What can hang from each mark:
P: H
G: C M
M: G
H: P W
W: H Y
T: C
Y: E F W
N: H
C: F G
F: Y

Each row was made from one small tree. The marks that hang from a mark follow it in brackets, in alphabetical order. Every link used is in the known rows. Write each row's tree.
Known rows:
C(F G(M)): [ 0.03 -0.02  0.14 -0.02 -0.02  0.15 -0.08 -0.01 -0.17 -0.01 -0.08 -0.19
 -0.02 -0.15 -0.09  0.05  0.11 -0.08 -0.06  0.00 -0.04  0.19  0.17]
H(P W(Y(E))): [-0.06 -0.04 -0.06 -0.07 -0.21 -0.32 -0.16 -0.07 -0.01 -0.05 -0.06 -0.04
 -0.09  0.40 -0.04 -0.27  0.05  0.02  0.05 -0.01 -0.11  0.10  0.00]
Y(E F W): [-0.17 -0.20  0.07 -0.05 -0.50 -0.07  0.05 -0.12 -0.04 -0.02  0.10  0.26
  0.05 -0.05 -0.12 -0.15  0.04  0.01  0.04 -0.04 -0.07  0.12 -0.01]
H(W(Y(E F))): [-0.09 -0.17  0.08 -0.05 -0.37 -0.27 -0.01 -0.11  0.00 -0.07 -0.02  0.12
 -0.04  0.27 -0.13 -0.19  0.02  0.00  0.08 -0.03 -0.12  0.10 -0.10]
M(G(C(F(Y)))): [ 0.06  0.07  0.04  0.01 -0.11 -0.04 -0.02  0.02 -0.16  0.06 -0.05 -0.32
 -0.07  0.06 -0.04  0.09  0.09  0.02 -0.05 -0.02 -0.01  0.09  0.14]
P(H(W(Y(F)))): [-0.07 -0.06 -0.07  0.01 -0.38 -0.27 -0.15 -0.05  0.11 -0.03 -0.13 -0.17
  0.07  0.14 -0.08 -0.18  0.02  0.06  0.02  0.02 -0.13  0.02 -0.12]
H(W): [-0.03  0.02  0.03 -0.01 -0.04 -0.08 -0.13  0.01  0.05 -0.04  0.00 -0.09
 -0.05  0.08 -0.02 -0.06  0.05 -0.02  0.02 -0.01  0.02  0.00 -0.05]
M(G(C(F(Y(E W(H)))))): [-0.02 -0.04  0.06  0.00 -0.40 -0.11 -0.02 -0.07 -0.29  0.12 -0.09  0.06
 -0.09  0.04 -0.15 -0.09  0.14  0.05  0.00 -0.10 -0.11  0.23  0.08]
T(C): [ 0.06  0.03  0.09  0.05 -0.03 -0.06  0.00  0.02  0.02  0.01  0.14 -0.14
  0.03  0.01  0.01  0.03  0.01  0.03  0.05 -0.02 -0.02 -0.05 -0.12]
N(H(P W(Y))): [-0.11  0.09 -0.06 -0.01 -0.10 -0.27 -0.25 -0.05  0.01 -0.03 -0.19 -0.27
  0.00  0.32 -0.10 -0.26 -0.01  0.06  0.06 -0.01 -0.13  0.03 -0.06]
T(C(F(Y(W(H))) G(M))): [ 0.07 -0.02  0.17 -0.01 -0.36 -0.01 -0.13  0.00 -0.27  0.15  0.03 -0.08
  0.05 -0.16 -0.18 -0.11  0.15  0.04  0.07 -0.04 -0.14  0.19  0.00]
T(C(F(Y) G(M))): [ 0.07  0.03  0.13 -0.02 -0.19  0.03 -0.06  0.04 -0.16  0.04  0.07 -0.28
  0.01 -0.03 -0.10  0.03  0.12 -0.03  0.04 -0.01 -0.06  0.12  0.07]
C(F(Y(E)) G(M)): [-0.06 -0.09  0.01 -0.09 -0.27  0.09  0.02 -0.04 -0.26  0.00 -0.03  0.07
 -0.06  0.02 -0.16 -0.04  0.15 -0.10  0.01 -0.02 -0.08  0.26  0.20]
P(H(W)): [-0.08  0.04 -0.15  0.04 -0.17 -0.10 -0.19  0.02  0.11 -0.05 -0.10 -0.15
  0.02  0.07 -0.02 -0.15  0.06  0.00 -0.02  0.00 -0.04  0.01 -0.07]
F(Y(E)): [-0.10 -0.07 -0.12 -0.06 -0.26 -0.06  0.11 -0.03 -0.09  0.00  0.04  0.23
 -0.03  0.19 -0.07 -0.10  0.04 -0.01  0.05 -0.03 -0.03  0.06  0.03]
N(H(P W)): [-0.19  0.07 -0.06  0.03 -0.13 -0.13 -0.21 -0.02  0.04 -0.07 -0.10 -0.29
 -0.01  0.26 -0.07 -0.25  0.03  0.02  0.02 -0.03 -0.06  0.04 -0.06]
T(C(F(Y) G)): [ 0.05  0.08  0.13 -0.01 -0.11 -0.02  0.06  0.03 -0.17  0.03  0.12 -0.16
  0.01 -0.02 -0.07  0.05  0.05 -0.02  0.04  0.02 -0.07  0.00  0.09]
W(H Y): [ 0.10 -0.01  0.02  0.01  0.01 -0.16 -0.02 -0.04 -0.08  0.11 -0.16  0.16
  0.01  0.08 -0.06 -0.09 -0.03  0.08  0.03 -0.03 -0.13  0.04 -0.08]
G(C(F(Y(E))) M): [ 0.00 -0.10  0.07  0.05 -0.28 -0.11  0.00 -0.03 -0.22 -0.01 -0.01  0.00
  0.01  0.09 -0.10  0.01  0.17 -0.07  0.01 -0.09 -0.05  0.19  0.12]
H(P W(Y)): [ 0.02  0.05 -0.02 -0.05 -0.11 -0.29 -0.25 -0.01  0.05 -0.01 -0.13 -0.25
 -0.06  0.32 -0.01 -0.23  0.03  0.04  0.04  0.03 -0.08  0.01 -0.03]
M(G(C)): [ 0.11  0.06  0.08  0.02  0.03 -0.02 -0.05  0.03 -0.05  0.03 -0.02 -0.29
 -0.06  0.02 -0.01  0.09  0.06  0.03 -0.07 -0.01  0.02  0.09  0.01]
F(Y(E W)): [-0.13 -0.10 -0.11 -0.09 -0.42 -0.05  0.01 -0.05 -0.11  0.03  0.08  0.31
  0.00  0.07 -0.12 -0.17  0.06  0.02  0.09 -0.04 -0.05  0.07  0.05]
Y(F W): [-0.09 -0.12  0.11 -0.02 -0.40 -0.05 -0.03 -0.06  0.02  0.02  0.08  0.06
  0.08 -0.15 -0.09 -0.10  0.01  0.05  0.03  0.00 -0.03  0.04 -0.02]
Y(F): [-0.05 -0.11  0.11  0.01 -0.25 -0.04  0.07 -0.04  0.03 -0.02  0.05 -0.02
  0.05  0.00 -0.04 -0.04 -0.02  0.00 -0.01  0.01 -0.02  0.04 -0.06]

Write each row's tree:
[-0.11 -0.13  0.03 -0.06 -0.46 -0.35 -0.10 -0.11  0.02 -0.08 -0.03 -0.10
 -0.04  0.40 -0.08 -0.31  0.04  0.02  0.05  0.00 -0.13  0.14 -0.07]
H(P W(Y(E F)))
[-0.01  0.04  0.03 -0.06 -0.09  0.07  0.04  0.01 -0.18  0.03 -0.01 -0.04
 -0.02 -0.05 -0.09  0.00  0.04 -0.05 -0.02  0.04 -0.06  0.05  0.20]
C(F(Y) G)
[ 0.09  0.02  0.24  0.01 -0.05  0.04 -0.08  0.01 -0.17  0.00  0.07 -0.33
  0.04 -0.15 -0.08  0.08  0.12 -0.05  0.01 -0.01 -0.07  0.14  0.05]
T(C(F G(M)))
[-0.07 -0.14  0.15  0.03 -0.40 -0.07  0.01 -0.07 -0.07  0.09 -0.01  0.18
  0.08 -0.12 -0.12 -0.17  0.01  0.07  0.01 -0.03 -0.10  0.10 -0.11]
Y(F W(H))
[-0.16 -0.20  0.08  0.02 -0.60 -0.17  0.00 -0.13 -0.09  0.03 -0.01  0.17
  0.05  0.12 -0.12 -0.34  0.05  0.06 -0.01 -0.04 -0.13  0.22 -0.09]
Y(E F W(H(P)))
[ 0.00 -0.01  0.01 -0.01 -0.22 -0.07  0.07 -0.03 -0.22  0.02 -0.04 -0.13
 -0.12  0.14 -0.08  0.04  0.11 -0.02 -0.04 -0.05 -0.03  0.17  0.16]
M(G(C(F(Y(E)))))
[-0.09 -0.11  0.09  0.03 -0.49 -0.16 -0.09 -0.08 -0.02  0.06 -0.04 -0.03
  0.08  0.03 -0.07 -0.31  0.02  0.10 -0.01  0.01 -0.10  0.13 -0.09]
Y(F W(H(P)))
[ 0.08  0.06  0.13  0.05  0.03 -0.03 -0.04  0.00 -0.13  0.01 -0.07 -0.39
 -0.07 -0.04 -0.01  0.14  0.08 -0.01 -0.07 -0.03 -0.01  0.12  0.12]
M(G(C(F)))
[-0.11 -0.11 -0.08 -0.05 -0.43 -0.10  0.04 -0.07 -0.16  0.11 -0.02  0.45
  0.00  0.06 -0.15 -0.23  0.07  0.05  0.07 -0.08 -0.10  0.12 -0.03]
F(Y(E W(H)))
[ 0.04 -0.03  0.09  0.03 -0.31 -0.11 -0.18  0.01 -0.16  0.07  0.00 -0.10
  0.10 -0.14 -0.10  0.00  0.16  0.00  0.01 -0.06 -0.04  0.11  0.14]
G(C(F(Y(W))) M)
[ 0.09 -0.03  0.17  0.11 -0.03 -0.05 -0.10  0.01 -0.12 -0.01 -0.05 -0.24
  0.06 -0.10 -0.02  0.10  0.13 -0.06 -0.04 -0.06 -0.02  0.13  0.10]
G(C(F) M)
[ 0.08 -0.02  0.09  0.07 -0.16 -0.08 -0.07  0.04 -0.15  0.02 -0.03 -0.21
  0.06  0.01 -0.06  0.07  0.14 -0.03 -0.02 -0.05 -0.01  0.10  0.11]
G(C(F(Y)) M)
[-0.14 -0.14 -0.10 -0.02 -0.46 -0.29 -0.07 -0.11  0.05 -0.07 -0.12  0.05
  0.04  0.25 -0.13 -0.24  0.04  0.02  0.04 -0.02 -0.16  0.10 -0.12]
P(H(W(Y(E F))))
[-0.02 -0.02  0.06 -0.10 -0.31  0.10 -0.15 -0.01 -0.20  0.09 -0.02 -0.04
  0.01 -0.20 -0.17 -0.07  0.14 -0.02  0.01  0.01 -0.06  0.18  0.20]
C(F(Y(W)) G(M))
[-0.09 -0.08  0.03 -0.05 -0.38  0.00  0.06 -0.09 -0.34  0.09 -0.04  0.37
 -0.04 -0.07 -0.21 -0.18  0.09 -0.02  0.02 -0.04 -0.15  0.20  0.14]
C(F(Y(E W(H))) G)
[-0.02 -0.08  0.11 -0.04 -0.24 -0.24 -0.11 -0.06  0.04 -0.03 -0.04 -0.09
  0.01  0.17 -0.09 -0.13  0.00  0.03  0.06  0.01 -0.08  0.01 -0.10]
H(W(Y(F)))
[-0.16 -0.02  0.04  0.00 -0.33 -0.28 -0.19 -0.09  0.04 -0.04 -0.14 -0.32
  0.06  0.31 -0.14 -0.30 -0.01  0.07  0.05  0.00 -0.16  0.05 -0.12]
N(H(P W(Y(F))))
[-0.03 -0.11  0.06  0.01 -0.44 -0.09 -0.09 -0.05 -0.22  0.03  0.02  0.09
  0.05 -0.04 -0.13 -0.06  0.19 -0.04  0.03 -0.10 -0.06  0.20  0.16]
G(C(F(Y(E W))) M)
[-0.15 -0.22  0.11  0.02 -0.52 -0.11  0.08 -0.13 -0.12  0.05  0.02  0.37
  0.06 -0.03 -0.15 -0.22  0.04  0.04  0.03 -0.07 -0.12  0.19 -0.12]
Y(E F W(H))
[ 0.03 -0.09 -0.02 -0.01 -0.10 -0.18  0.06 -0.10 -0.16  0.08 -0.13  0.34
 -0.05  0.19 -0.10 -0.13  0.00  0.05  0.06 -0.05 -0.16  0.11 -0.08]
W(H Y(E))
[-0.12 -0.07 -0.07 -0.04 -0.26 -0.05  0.11 -0.06 -0.17 -0.01 -0.02  0.15
 -0.04  0.14 -0.05 -0.06  0.05 -0.04  0.04 -0.05 -0.06  0.09  0.16]
C(F(Y(E)))
[ 0.02  0.01  0.05 -0.06 -0.16  0.09 -0.05  0.01 -0.22  0.03 -0.06 -0.13
 -0.02 -0.05 -0.12  0.00  0.12 -0.06 -0.03  0.01 -0.05  0.18  0.18]
C(F(Y) G(M))
[-0.08 -0.04 -0.18 -0.03 -0.23 -0.24 -0.13 -0.06  0.02 -0.03 -0.14  0.05
 -0.01  0.27 -0.08 -0.19  0.06  0.01  0.04 -0.02 -0.14  0.06 -0.06]
P(H(W(Y(E))))
[-0.25 -0.10  0.00 -0.02 -0.44 -0.33 -0.10 -0.15 -0.02 -0.09 -0.11 -0.10
  0.02  0.41 -0.18 -0.37  0.01  0.04  0.07 -0.04 -0.19  0.14 -0.11]
N(H(P W(Y(E F))))
[-0.05 -0.01 -0.09 -0.02 -0.40 -0.16 -0.13  0.00 -0.08  0.14 -0.06  0.04
  0.03  0.14 -0.08 -0.32  0.05  0.11  0.02 -0.01 -0.07  0.07 -0.03]
F(Y(W(H(P))))
[-0.04 -0.02  0.01  0.02 -0.25 -0.11 -0.16 -0.04 -0.04  0.09 -0.10  0.00
  0.03  0.03 -0.04 -0.26  0.03  0.09  0.00 -0.01 -0.08  0.10 -0.05]
Y(W(H(P)))
[-0.09  0.01 -0.05 -0.02 -0.42 -0.15 -0.12 -0.04 -0.16  0.11 -0.11 -0.03
  0.03  0.08 -0.06 -0.26  0.06  0.07  0.01 -0.03 -0.11  0.11  0.10]
C(F(Y(W(H(P)))))
[-0.13 -0.08 -0.13 -0.05 -0.52 -0.17 -0.04 -0.06 -0.14  0.08 -0.04  0.25
 -0.02  0.23 -0.10 -0.37  0.08  0.08  0.03 -0.05 -0.10  0.17 -0.02]
F(Y(E W(H(P))))
[-0.08 -0.04 -0.01 -0.07 -0.21  0.05  0.13 -0.05 -0.25 -0.03  0.01  0.16
 -0.07  0.04 -0.13 -0.04  0.07 -0.07  0.00 -0.01 -0.09  0.14  0.21]
C(F(Y(E)) G)
[-0.05 -0.18  0.05  0.00 -0.42 -0.30  0.06 -0.14 -0.11  0.04 -0.13  0.10
  0.00  0.34 -0.10 -0.31  0.00  0.07  0.01 -0.02 -0.19  0.18 -0.11]
W(H(P) Y(E F))
[ 0.07  0.01 -0.01  0.00 -0.08 -0.25 -0.09 -0.03 -0.09  0.10 -0.19 -0.05
  0.01  0.25 -0.02 -0.22 -0.01  0.10  0.00  0.01 -0.14  0.06 -0.06]
W(H(P) Y)
